Each row was made from one small tree. Brackets hold a mark, then the marks that hang from it, in the order of their numbers. Every link used is in the known rows. Write each row's tree.
Known rows:
(q_367 q_602): [  5   8  -6  -2 -30  13   4 -16  21 -14   1  10   1  10  -4   5   1  -9
  -1 -19   7  22  13  -1   0  -7]
(q_293 (q_928 q_317 (q_367 (q_458 q_396) q_602) q_938)): [  4  12  -5  -2  -7  -2   5  -2  12  -4 -10  -7   0  -5   8   7  -4 -22
  -3   7   5   7   1  -1  15 -17]
(q_317 (q_928 q_293 q_396)): [  8 -11   0 -17 -11  -5   9 -15   4  -3 -12  -4  -6   2  24   1   0  -7
   6   8  11  16   5   1  10  -3]
(q_605 q_928): [  8  -3   7   6 -24  15   6  -3   8 -14 -22  10  -2   4  -2  -2  -3  -8
   2   6   9  13   9  -2 -21  -8]
(q_938 (q_928 q_293 q_367)): [  9   2   0 -29  -2   6   7 -19  12  -9  10  -2  -4  -2  18  -1  -1 -10
  10   5  11  27   8   0 -12  -9]
(q_938 (q_928 q_293 q_317 q_367 q_396)): [  7 -12   0 -39  13 -15  11 -10  -5  -1  14 -17  -4  -9  23  -1  -3 -16
   6  25  12  18   1  -3  -1 -10]
(q_602 (q_367 (q_458 q_605) (q_928 q_317 q_396 q_938))): [-11   6  -8  10  15   1   6   0  -9   1 -15  -6  -2  12  -3   7  10  -5
  -7   5  -6   6 -11 -10   0 -11]
(q_317 q_928): [ 13   1  -3  -4 -27   8   5 -16  17 -15  -9   8  -4   8  13   2   8  -6
  12  -8  15  19   2   1   8  -1]
(q_928 q_367): [ 12  -3   4 -12 -16   7   8  -9  13 -10  -2   4  -1   6   3   2   3 -10
  10   1   8  19   6   1  -9 -10]
(q_653 q_928): [  7 -15   6   0 -16  13   3  -1  17 -16 -10   8   1   9 -11   1  -5  -1
   9  -5   8  21   7   1 -21 -16]
(q_602 (q_367 q_458)): [ -5  11  -7  17 -16  25  -1  -7  11 -12  -6   9  -2  20 -10   4   8   3
   7 -19   0  14   1   3 -11  -8]
(q_602 (q_367 (q_458 q_605) (q_928 q_293 q_317 q_396))): [-11  -8  -5   7  17   8  10  -4 -12   2 -15   0  -4  14  -3   5   7  -1
  -4   5  -7  15  -7  -9  -3 -10]
(q_293 (q_928 q_317 q_367 q_396)): [ 12 -17   2 -19   1  -3  17   2   1  -5 -10  -6  -2 -10  10   1  -6 -22
   8  19  15  12   6  -1   4 -12]
(q_938 (q_928 q_317 q_396)): [  8   3  -6 -26  -6  -7   8 -10  -3 -12  13  -9  -1  -5  14  -1   2 -13
   7  12  18  17   2  -3  -1  -8]
(q_367 (q_458 q_396 q_605) q_602 (q_928 q_293 q_938)): [ -7  29  -8  11  -7  -2   0 -17  -2   4 -23   2   0  14   4  11   0  -4
 -24  -4 -16  20   5  -8  10 -18]
(q_605 q_458): [ 17   2   3   5 -17  24  -3  -6  11 -13  -8   8  -6   4   2  -3   7  -6
   0  -2  10  18  11   1 -20 -10]
(q_938 (q_928 (q_367 q_458 q_602))): [  3  20 -11 -13 -13   6  -6 -12  19 -11  17   3  -2  10  10   3   1 -12
  -2  -9   6  25   7   2   3  -5]
(q_938 (q_928 q_293 (q_367 q_458 q_602))): [  1  12  -7 -19  -2   7  -3 -16  15  -4  15   0  -3   7  16   2  -3 -11
  -3  -3   3  27  10   1   0  -7]
(q_317 (q_928 q_293 q_367 (q_396 q_458))): [ 10 -17   3 -21  -1 -11   7  -8  11   4  -6  -7 -11   5  33   2   5 -11
  11  14   9   6  -4   2  11  -2]
(q_653 (q_928 q_938)): [  4  -5   6  -2 -10   5   2   1  19 -12 -12  -4   4   3  -5   3  -4  -6
   5   1   8  11   2   0 -18 -19]
(q_602 (q_367 (q_458 q_396 q_605))): [ -3  28  -6  22 -22  23   2 -12   0 -15 -15   9  -5  21  -8   6  13   6
   6 -14  -6  19  -3   2 -10 -11]
(q_653 (q_928 q_293 q_317 (q_367 q_458 q_602) q_396)): [ -6 -33   6 -14  17 -13   1   9   1   7   0 -12  -1   4   2   5 -12 -12
  -9  18  -5  12   0   0   2 -18]
(q_602 (q_367 q_458 (q_928 q_293 q_317 q_938))): [-11  -6  -7  10  14   7   4  -5   0   3 -11  -3  -1  10  -7   7   4  -3
  -2  -2  -5   5  -9  -9  -6 -14]
(q_293 q_928): [ 13   2  -1  -3 -23  25  12 -10  19 -18 -17  12  -1   0   0   0  -3 -11
  11  -9  18  21  16   2  -8 -11]
(q_396 (q_458 (q_605 q_928))): [  9   8   7   3 -20  29   7  -5  16 -11 -14  13  -9  13  10  -2  14  -4
  11   4   8   4  -3  -6 -18  -5]

Write each row's tree:
[ -6  -4   9 -30  27 -11   9   2 -15  17  -6 -29  -2  -6  25   3   3 -18
 -10  41  -4  -1  -6  -5   9 -17] => (q_928 q_293 q_317 (q_367 (q_458 q_605)) q_396 q_938)
[-11  15   0   5  -6  20  -1  -5   9  -1 -12   2  -2   9   5   3   4 -11
 -19   5  -7  10   2  -7   7  -9] => (q_367 (q_458 (q_605 (q_928 q_293 q_317 q_938))) q_602)
[  1 -22  10 -37  21 -25  16  -1 -11  13  -2 -32  -1 -15  23   3  -3 -22
  -1  40   6  -3  -5  -5   3 -18] => (q_928 q_293 q_317 q_367 q_396 q_938)
[  4  23  -9 -13  -7   0   0 -14   4 -11  15  -2  -3   5  12   4   7 -13
   0   5   2  23  -4  -3   9  -9] => (q_938 (q_928 q_317 (q_367 (q_458 q_396 q_605) q_602)))
[  2  13  -4  -6 -10 -12  -3 -14  14   3 -10  -9  -5   5  25   7   1 -12
  -5   4  -2  11  -3   2  22  -9] => (q_317 (q_928 q_293 (q_367 (q_458 q_396) q_602) q_938))
[  0   4  -4   4  -2  16   5  -7  -5  -3 -13  12   0  15  -5   4   9  -4
  -7   2  -4  18  -3 -11   2 -10] => (q_367 (q_458 q_605) (q_928 q_317))
[  6  -4  -2 -28  -2  10   9 -20   5 -11  14  -3  -2  -6  13  -2   1  -9
  12   7  16  20   3  -5  -9 -10] => (q_938 (q_928 q_293 q_317))
[ 20   7   9  25 -24   9  -5   1  -5 -15 -31   7 -10   0   1  -3  -1  -6
  -6  15   3  12   8   1 -27 -14] => (q_605 (q_458 q_396) q_928)
[  0  13  -5 -10  -2  -4   3   3  13   1 -13 -10   0  -1  14   6  -9 -23
 -11   8   6   9  12   3  14 -13] => (q_293 (q_928 (q_367 q_458 q_602) q_396 q_938))
[  3  -6   7  -9   0   2  12   1  -3  -6 -15  -2  -5   1  10   1   5 -17
  -7  26   2  15  -1  -8  -1  -6] => (q_458 (q_605 (q_928 q_317 (q_367 q_602) q_396)))
[  0 -11   6   3  -5  -2   3   0  -4   2 -16  -1  -4   0   4   3  -7 -13
  -9  21  -6   8   0  -3  -2 -13] => (q_605 (q_928 q_293 q_317 (q_367 (q_458 q_396) q_602)))
[ -4 -33   9 -24  22 -25   7   8   5   7  -2 -24   0  -8   8   5 -12 -18
  -6  28   1   5  -3  -4  -1 -20] => (q_653 (q_928 q_293 q_317 (q_367 q_602) q_396 q_938))
[  2  -8   6  -9  -3  -9   3   6   8  -6 -14 -13   3   1   1   3  -7  -8
  -1  12   8   9   4   2 -13 -20] => (q_653 (q_928 q_396 q_938))
[  1  10  -4  -1 -16   9  -4  -6  17  -5   3   6   0  16   0   6   1 -11
  -6 -10  -3  19   8   3   6  -8] => (q_928 (q_367 q_458 q_602))
[ 13  -9   9  11  -8   8  -3  10  -5  -7 -27  -1  -9  -1   8  -6  -2 -11
 -13  23   7   8  11  -1 -23  -8] => (q_605 q_458 (q_928 q_396))
[  7  11  -1  -5  -5   0   7   0   5  -5 -15  -8   0  -7   9   4  -2 -20
   5  14   7   5   0   0   7 -18] => (q_293 (q_928 q_317 (q_367 (q_458 q_396)) q_938))
[ -8   3  -7  18   4  -3   4  -9  -8   2 -17  -5  -2   9  -7   9   3   0
  -1  -1  -8   6 -11  -6  -5 -18] => (q_602 (q_367 (q_458 q_396) (q_928 q_293 q_317 q_938)))
[ -2 -18   4 -33  21 -26  10   1   3  18   8 -30  -5  -8  28   6   2 -24
  -3  31   3 -14 -11  -7  12 -14] => (q_928 q_293 q_317 (q_367 q_602) (q_396 q_458) q_938)
[  0   3   7 -16   6 -10   5  -6  -7   9  -6 -20  -1  -6  14   6   1 -13
  -1  26  -4  -1  -8  -2   5 -22] => (q_928 q_293 q_317 (q_367 (q_458 q_396)) q_938)
[ 11   3  -2 -10 -17   3   6 -10  11  -8 -10   2  -9  11  26   1  14  -6
  10   4  13   9  -5  -1  11   1] => (q_317 (q_928 (q_396 (q_458 q_605))))
